Known rows, with every step that occurs
fitad, mobu, doson:  1.02  0.57 -1.12  1.64  2.81  0.50  0.27 -0.63  0.04  2.49  1.44 -0.71 -1.56  2.04  2.62 -0.31 -0.57  1.19 -0.14 -0.30 -0.04 -0.56  2.80 -0.25
gisur, mobu, meli, fitad, doson: -1.01  0.66  0.00 -0.36  0.50  1.55  0.50  2.78 -6.31  1.09  1.12 -0.86 -1.31 -2.46 -1.32  1.49 -0.96 -1.45  1.65 -0.61 -0.25 -2.51 -1.06 -1.18
satupa, mobu: -0.75 -1.78 -0.13  0.93 -1.00 -1.11 -1.08  0.83  4.03 -1.46 -1.78 -1.96 -0.07  2.54 -1.00 -0.83  0.67  1.86  1.36 -1.48 -0.79  1.42  0.11 -0.14
satupa, fitad: -4.16 -1.04  1.42  0.87 -1.32 -0.58 -0.02 -0.08  2.15 -2.03 -1.85  1.38 -0.12 -1.45  1.60  0.05  2.07  1.54 -1.34 -0.73 -1.12 -0.80 -0.20 -1.12
satupa, mobu, doson, fitad, meli:  2.76  0.39  0.35  2.97  3.11 -1.75 -0.24 -2.33  4.90  1.00 -0.83  1.32  0.15  0.42  0.85 -0.31 -0.14  1.02 -1.21  1.18 -0.53 -0.26  1.33  0.71
gisur, mobu: -3.76 -1.54 -0.15  2.22 -0.82 -1.49 -0.23  1.52 -0.21 -1.85  0.31 -1.23 -0.15  0.62 -1.11  0.06  1.65  2.48  1.97  0.80  0.73 -2.16 -0.18 -1.50
doson, mobu:  1.28  0.35  0.19 -2.42  0.05  0.56  1.29 -0.04  1.57 -0.11  2.53  0.42 -1.39 -0.50  2.94  1.10  1.45 -0.78  0.46  0.16  1.54  0.75 -1.29  0.55
doson, fitad, mobu:  0.24 -0.18 -1.36 -0.78  2.22  1.24 -0.69 -0.20  2.80  1.94  1.30 -2.91 -1.08  2.76  1.64 -1.13  0.37  0.24  1.11  1.26 -0.45 -1.22  0.05  0.42
meli, fitad: -0.54  0.16 -0.54 -1.81 -0.17  1.81 -0.83  2.39 -3.79  0.42 -1.34  1.00 -2.28 -2.31 -0.61 -0.83  2.43 -2.06  1.35 -0.89 -0.71 -0.67 -0.73 -0.61
gisur, fitad, mobu, meli: -1.77 -0.01 -0.53 -0.47 -2.82  0.43 -3.71 -1.03  0.88  0.33  1.97 -1.07 -4.42  1.25 -0.53 -1.17 -3.51  0.00 -0.04 -0.65  0.95 -1.47  2.26  2.87
mobu, gisur: -1.05  2.50  0.65 -2.41 -3.66 -1.30  0.10 -0.74  1.13 -2.74 -1.47 -1.28  2.54  0.98 -0.48 -0.76 -1.06 -0.74 -1.38  1.26  1.65  0.55 -2.07 -0.89
mobu, doson:  0.81  0.30 -0.09  2.51  2.30 -0.73  0.75 -1.03 -1.33  1.06 -0.30  0.77 -1.17 -1.08  1.98  0.22  0.65  0.60 -0.55 -0.42  0.30  0.27  1.98 -1.29
mobu, fitad:  0.55 -0.91  0.92 -0.46  0.92 -0.25  1.03 -2.13 -3.71 -0.33 -0.53  1.54 -1.35 -1.41 -0.36  0.77  0.09 -0.43 -0.46  0.20 -0.70  0.92 -0.19 -0.02
satupa, fitad, meli, mobu: -1.57 -0.37  0.51 -0.04 -0.62 -2.46 -2.43  1.56  2.10 -3.16 -1.47  5.19 -1.72 -2.02  0.41  0.46  1.52  1.19 -3.41 -0.72  0.76 -0.70  0.55  0.34
fitad, mobu, meli: -2.22  0.44 -0.76 -0.95 -1.22  1.12 -4.13 -0.77  0.48  0.69  2.81 -1.29 -7.55  1.84  0.87 -1.30 -2.52 -0.12  0.37 -0.86  1.02 -1.81  1.93  1.72
meli, mobu, fitad, doson:  1.06  0.08  0.72 -0.73  1.88 -0.69  2.44  0.96 -6.49 -0.23  0.47  1.43  1.24 -3.16 -0.89  3.15 -1.31 -0.86 -0.89 -0.13 -0.47  0.17 -1.42 -1.37
gisur, mobu, meli, fitad, satupa: -2.13 -0.58 -1.55 -0.26 -1.31  4.46 -1.22  1.61 -2.32  1.74  2.24 -1.28 -1.58  2.43 -1.35 -1.97  1.48 -0.91  2.48 -1.72 -1.02  1.49 -0.10 -0.92
mobu, doson, fitad:  1.91 -0.86  0.23  2.86  4.86  0.33  0.82 -2.02  0.10  2.05 -1.88 -1.42 -0.71 -0.86  1.92 -0.15  2.60 -0.60  0.81  1.38  0.15 -0.10  0.21 -1.85
fitad, satupa, mobu: -0.58 -1.81 -1.18  1.13 -1.34  1.05 -0.42  0.82  4.72 -0.25  0.08 -2.90  2.00  4.72 -1.48 -1.52  0.70  1.87  1.97 -2.17 -1.74  3.71 -0.01 -0.55
gisur, fitad: -0.17 -0.60  0.21  0.19 -4.00 -2.75  0.60 -0.42  0.87 -1.74 -1.54  1.30  5.35 -3.31 -2.53 -0.08 -1.59  0.26 -0.95  0.12  0.19  1.08  0.34  1.79
meli, mobu, gisur, fitad: -0.19  0.56  0.76 -1.41 -5.83 -3.14 -0.04  0.00  0.69 -3.71 -3.15  0.81  7.22 -1.48 -3.26 -0.14 -2.24 -0.28 -2.52  0.73  1.99  1.66 -0.94  1.56

Rows
-0.33  0.45 -1.88 -2.63  0.23  2.40 -1.51  2.25 -0.83  2.14  1.52 -1.09 -2.38  2.00  0.65 -1.37  0.34 -0.48  1.44 -0.49 -1.08 -1.35  0.60  0.92 -> meli, fitad, mobu
 2.12 -1.77  0.20  3.56  4.72  0.47  0.57 -1.77  1.87  1.86 -2.69 -2.82 -0.24  1.23  1.39 -0.47  2.51  0.13  1.45  0.80 -0.29  0.42  0.37 -1.51 -> satupa, mobu, doson, fitad
 1.22  0.55  0.83 -0.50  1.87 -0.59  3.33 -0.08 -5.64  0.59  1.12  0.34  2.14 -2.87 -0.76  2.86 -2.06 -0.73 -0.33  0.14 -1.12  0.27 -1.37 -1.23 -> mobu, fitad, doson
 2.33  1.14  0.24 -3.12  1.43  2.14  2.97  1.95 -2.64  1.52  2.88  0.09  0.13 -1.66  2.10  2.40  0.85 -2.15  1.12 -0.10  0.72 -0.05 -2.38  0.00 -> meli, fitad, doson, mobu
 1.59  0.92  0.89  0.16  0.47 -2.18  0.01 -2.49  0.95 -0.46  0.69  4.25 -0.77 -1.34 -0.42  0.54 -1.84  0.52 -2.50  0.75 -0.81 -0.02  1.07  1.76 -> mobu, fitad, meli
 1.70  0.45  0.47  3.33  3.27 -1.83  0.05 -2.09  3.51  0.80 -0.12  1.67  0.00 -0.05  0.73 -0.07  0.28  1.26 -0.91  1.94  0.05 -1.52  1.37  0.21 -> gisur, mobu, doson, fitad, meli
-0.52  1.13  0.05 -1.23 -4.04  0.17  0.17 -0.42  4.21 -2.11 -1.35 -3.88  4.39  5.70 -1.66 -1.73 -0.87  0.49  0.04 -0.13  0.38  2.91 -1.80 -0.84 -> fitad, satupa, mobu, gisur
-0.63 -0.03 -1.71 -1.38 -0.75  4.04  0.24  1.74 -1.39  1.68  1.54 -0.37  0.97  1.16 -0.90 -1.67  2.05 -1.30  1.66 -1.76 -1.82  3.10 -0.69 -1.21 -> meli, fitad, satupa
-1.04 -0.94 -0.33 -0.93 -1.09  2.81 -3.41  1.79 -2.70  0.69 -1.55 -0.80 -6.22  0.34 -1.20 -1.60  1.07 -1.85  2.04 -2.08 -0.32 -1.09  0.54  0.48 -> satupa, mobu, meli, fitad
 1.25  0.52 -1.38  1.14  3.02  1.95 -0.02  0.39 -1.90  3.36  0.71 -0.45 -2.05  1.73  2.21 -0.60  0.06  0.19  0.48 -0.62 -0.55 -0.75  2.59 -0.28 -> meli, fitad, mobu, doson
 2.13  1.19  0.39 -2.45  1.01  0.71  3.19  0.90 -0.55  0.69  3.49 -0.18  0.77 -1.60  2.60  2.69 -0.07 -1.11  0.46  0.21  1.06  0.28 -2.21 -0.06 -> fitad, doson, mobu
 2.15 -0.81  1.30 -1.70  1.56  1.05  2.22 -2.29 -2.83  0.46  1.16  1.34 -1.60 -0.21  1.42  1.68  0.40 -1.08 -0.08  0.47  0.26  1.15 -0.91  0.66 -> doson, mobu, fitad
-0.24  0.12 -0.01 -2.45 -0.40  3.66 -2.21  1.49 -3.77  1.31  0.55  0.44 -6.99 -1.02  0.70 -0.69  1.66 -3.11  1.67 -1.41  0.88 -1.23 -0.20  0.81 -> doson, mobu, meli, fitad
-1.96  0.37  1.15  0.42  0.27 -0.74  2.61  1.22 -1.67 -0.45  0.25  0.37  3.14 -2.92  0.63  2.37 -0.54  0.71 -1.01 -0.49 -1.41 -1.27 -1.40 -1.88 -> satupa, fitad, doson
-0.13  0.98  0.88 -1.06 -6.04 -2.82  1.00 -1.16  1.40 -2.89 -2.54 -0.14  7.82 -1.38 -3.12 -0.40 -2.82 -0.34 -1.89  1.11  1.25  1.35 -0.90  1.66 -> mobu, gisur, fitad
-1.42 -2.14  0.97  1.57  0.79 -0.41  1.08 -1.09 -4.25 -0.80 -0.39  0.12 -0.58  0.47 -1.46  0.90  0.51  1.26  0.93  0.90 -0.40 -0.83 -0.02 -0.67 -> gisur, mobu, fitad
 0.74  0.66  0.40 -0.06 -1.66 -2.38  3.08  1.01 -2.50 -0.38  0.36  0.26  6.76 -4.45 -2.17  2.33 -3.22 -0.20 -0.55  0.10 -0.54  0.17 -1.11  0.23 -> gisur, fitad, doson
-2.25  2.15  0.41 -2.60 -3.57 -0.11 -0.18 -0.52  3.29 -1.69 -0.51 -2.43  2.47  4.31  0.89 -1.12 -1.52  0.70 -1.74  1.14  0.61 -0.77 -1.06 -0.07 -> satupa, fitad, mobu, gisur
-2.65 -0.79 -0.18 -0.26 -0.96  2.68 -3.02  2.15 -4.72  0.47 -0.53 -0.27 -6.21 -0.45 -1.21 -1.17  1.59 -1.52  2.37 -1.03  0.49 -2.67  0.35 -0.11 -> gisur, mobu, meli, fitad
 2.03  2.44  0.98 -0.92 -3.93 -3.45  0.56 -1.94  5.00 -1.97  0.09  3.13  5.43 -0.72 -1.38  0.15 -3.60  0.34 -3.30  1.55  1.00  0.40  0.15  3.32 -> doson, mobu, gisur, fitad, meli
 0.60 -1.61  0.23  4.33  4.78  0.26  0.84 -1.41 -0.11  1.68 -1.69 -2.40 -0.17  0.31  1.29 -0.03  2.94  0.51  1.69  1.81  0.39 -1.10  0.25 -2.16 -> gisur, mobu, doson, fitad
 1.45  0.38 -0.19  2.49  2.48 -1.78 -0.88 -0.03 -0.38 -0.10 -0.59  3.70 -2.23 -1.43  1.56  0.62  0.59  0.92 -2.33 -0.58  1.20  0.18  2.52 -0.40 -> fitad, meli, mobu, doson
-0.24  0.01 -1.38 -1.24 -2.37 -0.79 -0.41  0.23  2.52  0.54  1.37 -0.95  2.96  1.56 -0.76 -0.77 -2.70  1.15 -0.31  0.22 -0.51 -0.12  1.22  2.38 -> gisur, fitad, mobu
 1.65  0.84  0.38  0.93  1.98 -2.03 -0.59 -1.92  4.41  0.01  0.05  2.19 -0.09 -1.47  0.58 -0.29  0.15  0.21 -1.40  1.71 -0.30 -0.79  0.16  1.01 -> doson, fitad, meli
 0.21 -2.32 -0.97  1.73  0.31  1.68 -0.22  0.06  5.27  0.47 -0.74 -3.99  2.23  5.03 -1.21 -1.63  1.71  1.42  2.51 -1.29 -1.76  3.62 -0.56 -0.92 -> doson, fitad, satupa, mobu
 0.61 -0.21 -0.04 -0.03  1.55 -2.15 -2.49  1.08  1.56 -2.05 -1.33  3.77 -2.07 -2.01  0.05  0.21  1.77 -0.07 -2.16  0.40  1.36 -0.26 -0.08  0.28 -> doson, fitad, meli, mobu
